Known rows, with every step that occurs:
masin, meze, muzof, mipita, zibonub: 1.56,3.04,3.41,-0.88,0.63,0.78,0.36,0.62,-2.49,3.42,0.24,-0.45,1.74,-0.86,0.63,1.62,1.19,2.34,0.67,1.34
meze, mipita, zibonub, paru: -0.39,-2.92,-7.09,1.09,0.85,2.00,-2.35,-0.48,0.86,-1.72,-3.07,-1.36,-0.74,0.93,-1.77,0.55,-0.86,-2.37,0.58,-1.42
meze, muzof, mipita: 1.99,2.96,-1.22,-0.72,-0.80,-0.59,-0.14,-1.76,-0.73,0.42,1.05,-1.06,1.19,-1.78,-0.75,0.06,0.81,-0.40,0.23,1.86
zibonub, paru, mipita: -1.49,-1.98,-9.16,1.77,0.48,1.99,-0.99,-0.19,1.43,-1.16,4.32,-0.91,-2.76,1.10,2.56,-0.59,-0.56,-1.68,-0.22,0.31
muzof, mipita, zibonub, paru: 1.32,5.61,-3.49,0.95,-0.36,1.99,-1.79,-0.74,1.25,0.95,-1.78,-1.45,-0.96,1.39,-1.20,1.30,0.71,-2.50,0.76,-0.89
masin, mipita, muzof: -0.49,0.30,-4.87,-1.07,-1.32,1.87,1.69,-0.24,0.25,-1.44,-0.02,-1.28,-1.42,-2.17,-3.36,-1.26,-0.37,2.50,0.19,-0.58
mipita, muzof: -1.84,-2.68,-2.53,-1.60,-1.39,0.55,1.57,0.41,1.28,-2.31,-1.83,0.47,-0.74,1.01,0.45,-1.66,-0.07,1.77,0.33,2.50
masin, muzof: -0.90,-2.22,2.35,0.05,0.54,0.70,1.00,-0.02,0.32,-0.97,-1.20,-1.18,2.32,-0.66,-0.06,-0.48,-0.34,2.14,-0.38,4.06
zibonub, paru: -1.72,-4.63,-7.28,1.01,-1.08,1.44,0.34,-0.13,1.22,-1.34,3.30,0.89,0.67,1.52,2.80,-1.64,-0.72,-0.31,0.03,0.25
muzof, meze, mipita: 1.71,-1.55,5.49,-0.55,-0.38,1.18,-1.38,0.10,-1.34,-0.85,-1.82,0.45,-0.19,-0.51,-0.85,-2.44,-0.70,0.32,-0.18,-3.23
paru, mipita: -1.56,-0.40,-4.01,1.54,1.11,1.62,-0.36,-0.32,0.99,-0.37,-0.46,-1.51,-4.41,-1.74,-0.71,-0.72,0.16,-0.36,0.83,-0.31
mipita, zibonub, paru: -0.92,-2.65,-4.77,1.33,0.79,2.23,0.37,0.43,2.24,-0.44,-0.67,0.09,-0.66,1.79,0.22,2.45,-0.06,-1.77,1.27,-0.55
masin, muzof, mipita, zibonub, paru: 1.36,4.43,0.76,0.36,1.13,1.50,-1.28,-0.35,0.71,0.11,-1.12,-2.96,1.24,1.08,-0.63,1.99,0.18,-0.74,-0.69,3.71
meze, muzof, masin, mipita, zibonub: 1.45,1.30,0.89,-0.46,0.18,-3.32,1.74,-1.15,-0.41,0.53,2.68,0.31,1.58,-2.56,-1.79,2.58,0.47,-0.88,-0.10,0.05
paru, zibonub: -2.56,-2.09,-1.50,0.16,0.96,1.35,-0.18,-0.03,2.20,0.30,-3.94,-0.21,-4.94,-1.27,-2.04,-0.83,0.50,-0.55,1.60,-1.30
zibonub, paru, mipita, muzof, meze: -0.44,-0.56,-6.75,0.35,0.48,1.89,-1.24,0.46,1.27,-1.76,4.84,-1.00,-3.56,2.38,3.23,-0.30,-0.63,-1.52,-0.95,0.96
zibonub, paru, mipita, muzof, masin: -1.33,-0.32,-8.19,0.76,0.32,0.14,-0.82,0.13,1.74,-1.71,4.78,-0.54,-2.97,2.37,3.13,0.10,-0.49,-2.23,-1.03,1.41
muzof, mipita: 0.59,4.50,-1.01,0.42,-1.70,1.06,-0.99,-1.22,0.11,0.82,-2.62,-0.72,-0.08,-0.69,-1.62,-1.93,0.74,-0.24,0.71,-0.74
masin, meze, muzof: -0.03,-1.74,3.07,-0.97,0.20,0.36,1.68,0.86,-2.66,2.53,1.38,0.75,2.49,-1.43,1.80,0.06,0.63,3.90,0.59,1.73

Rows:
0.26,-1.13,3.72,-2.35,-1.17,0.73,1.02,1.04,0.31,-1.91,-0.81,0.88,-1.10,1.42,1.02,-1.58,-0.12,1.77,-0.28,1.03 | mipita, muzof, meze
-0.84,0.08,5.07,0.16,-0.39,-3.60,0.39,0.46,-1.66,1.94,-0.92,2.39,2.33,-0.25,0.55,-0.61,0.17,0.68,-0.32,-1.71 | muzof, masin, meze, mipita
-1.28,0.09,6.75,0.21,-0.69,-3.73,1.90,0.80,-1.22,2.56,-0.02,3.25,2.52,-0.31,1.49,-0.38,0.54,1.43,-0.04,-1.31 | muzof, masin, meze
-1.16,0.19,-6.70,0.49,0.63,0.34,-0.79,0.72,0.86,-0.62,5.19,-0.45,-2.60,2.52,3.76,0.35,-0.33,-1.19,-1.05,1.51 | zibonub, paru, mipita, muzof, masin, meze
-0.53,0.76,5.28,0.32,0.27,-3.28,0.32,0.70,-1.27,2.19,-1.70,2.12,1.86,0.09,0.02,0.85,0.30,-0.04,-0.07,-1.92 | muzof, masin, meze, mipita, zibonub
2.14,-0.69,5.76,-0.30,0.54,1.58,-1.56,0.38,-0.78,-0.52,-3.12,0.04,-0.84,0.01,-1.65,-0.31,-0.48,-0.55,0.27,-3.57 | muzof, meze, mipita, zibonub
1.97,0.00,5.08,-0.40,1.77,1.41,-1.55,0.50,-0.47,-1.11,-0.33,-2.00,1.36,1.05,0.15,1.05,-0.90,-0.01,-1.42,2.12 | masin, muzof, meze, mipita, zibonub, paru
-0.88,-2.36,0.87,-0.20,0.15,1.62,-0.49,0.93,-2.57,1.64,-2.41,0.18,1.35,-0.77,0.20,-1.79,-0.14,3.29,0.59,-0.71 | masin, meze, mipita
-0.58,1.39,1.68,0.56,-1.24,-3.30,1.84,-0.67,-0.01,0.63,0.80,1.69,0.99,-2.30,-2.28,-0.51,0.01,0.12,-0.20,-3.05 | muzof, masin, mipita
1.59,-0.51,6.99,-0.69,1.05,0.92,-1.01,0.26,-1.07,-1.10,-1.16,-1.64,1.78,-0.22,-0.38,-0.60,-0.81,1.37,-1.34,2.08 | masin, muzof, meze, mipita
2.21,-0.89,3.65,-0.16,0.58,1.81,-1.98,0.44,-0.58,-0.75,-1.21,-0.01,-0.78,0.91,-0.56,-0.12,-0.71,-1.23,-0.09,-3.36 | muzof, meze, mipita, zibonub, paru
-0.20,2.23,1.96,0.76,-0.31,-2.86,1.68,-0.38,0.57,0.96,-0.45,1.30,0.34,-1.77,-3.10,1.57,0.23,-0.98,0.26,-3.36 | muzof, masin, mipita, zibonub
0.49,-1.00,2.04,-0.52,-0.51,-4.25,1.79,-1.13,-0.37,0.12,2.58,1.55,2.51,-1.70,0.51,0.80,0.45,-0.56,-0.22,1.39 | meze, muzof, masin
-0.50,0.57,3.30,0.50,0.30,-3.07,-0.08,0.75,-1.05,1.94,0.08,2.03,1.91,1.09,1.11,1.04,0.07,-0.64,-0.47,-1.68 | muzof, masin, meze, mipita, zibonub, paru
2.41,3.85,-0.85,-0.48,0.11,-0.12,-0.29,-1.45,-0.12,0.76,-0.13,-1.49,0.61,-1.25,-1.56,2.17,1.03,-1.40,0.65,1.56 | meze, muzof, mipita, zibonub
-1.59,-0.63,0.89,-1.48,-1.50,-2.90,1.77,0.35,1.24,-1.61,-0.83,1.85,0.10,1.43,0.84,-0.75,0.15,0.33,-0.44,1.79 | mipita, muzof, masin
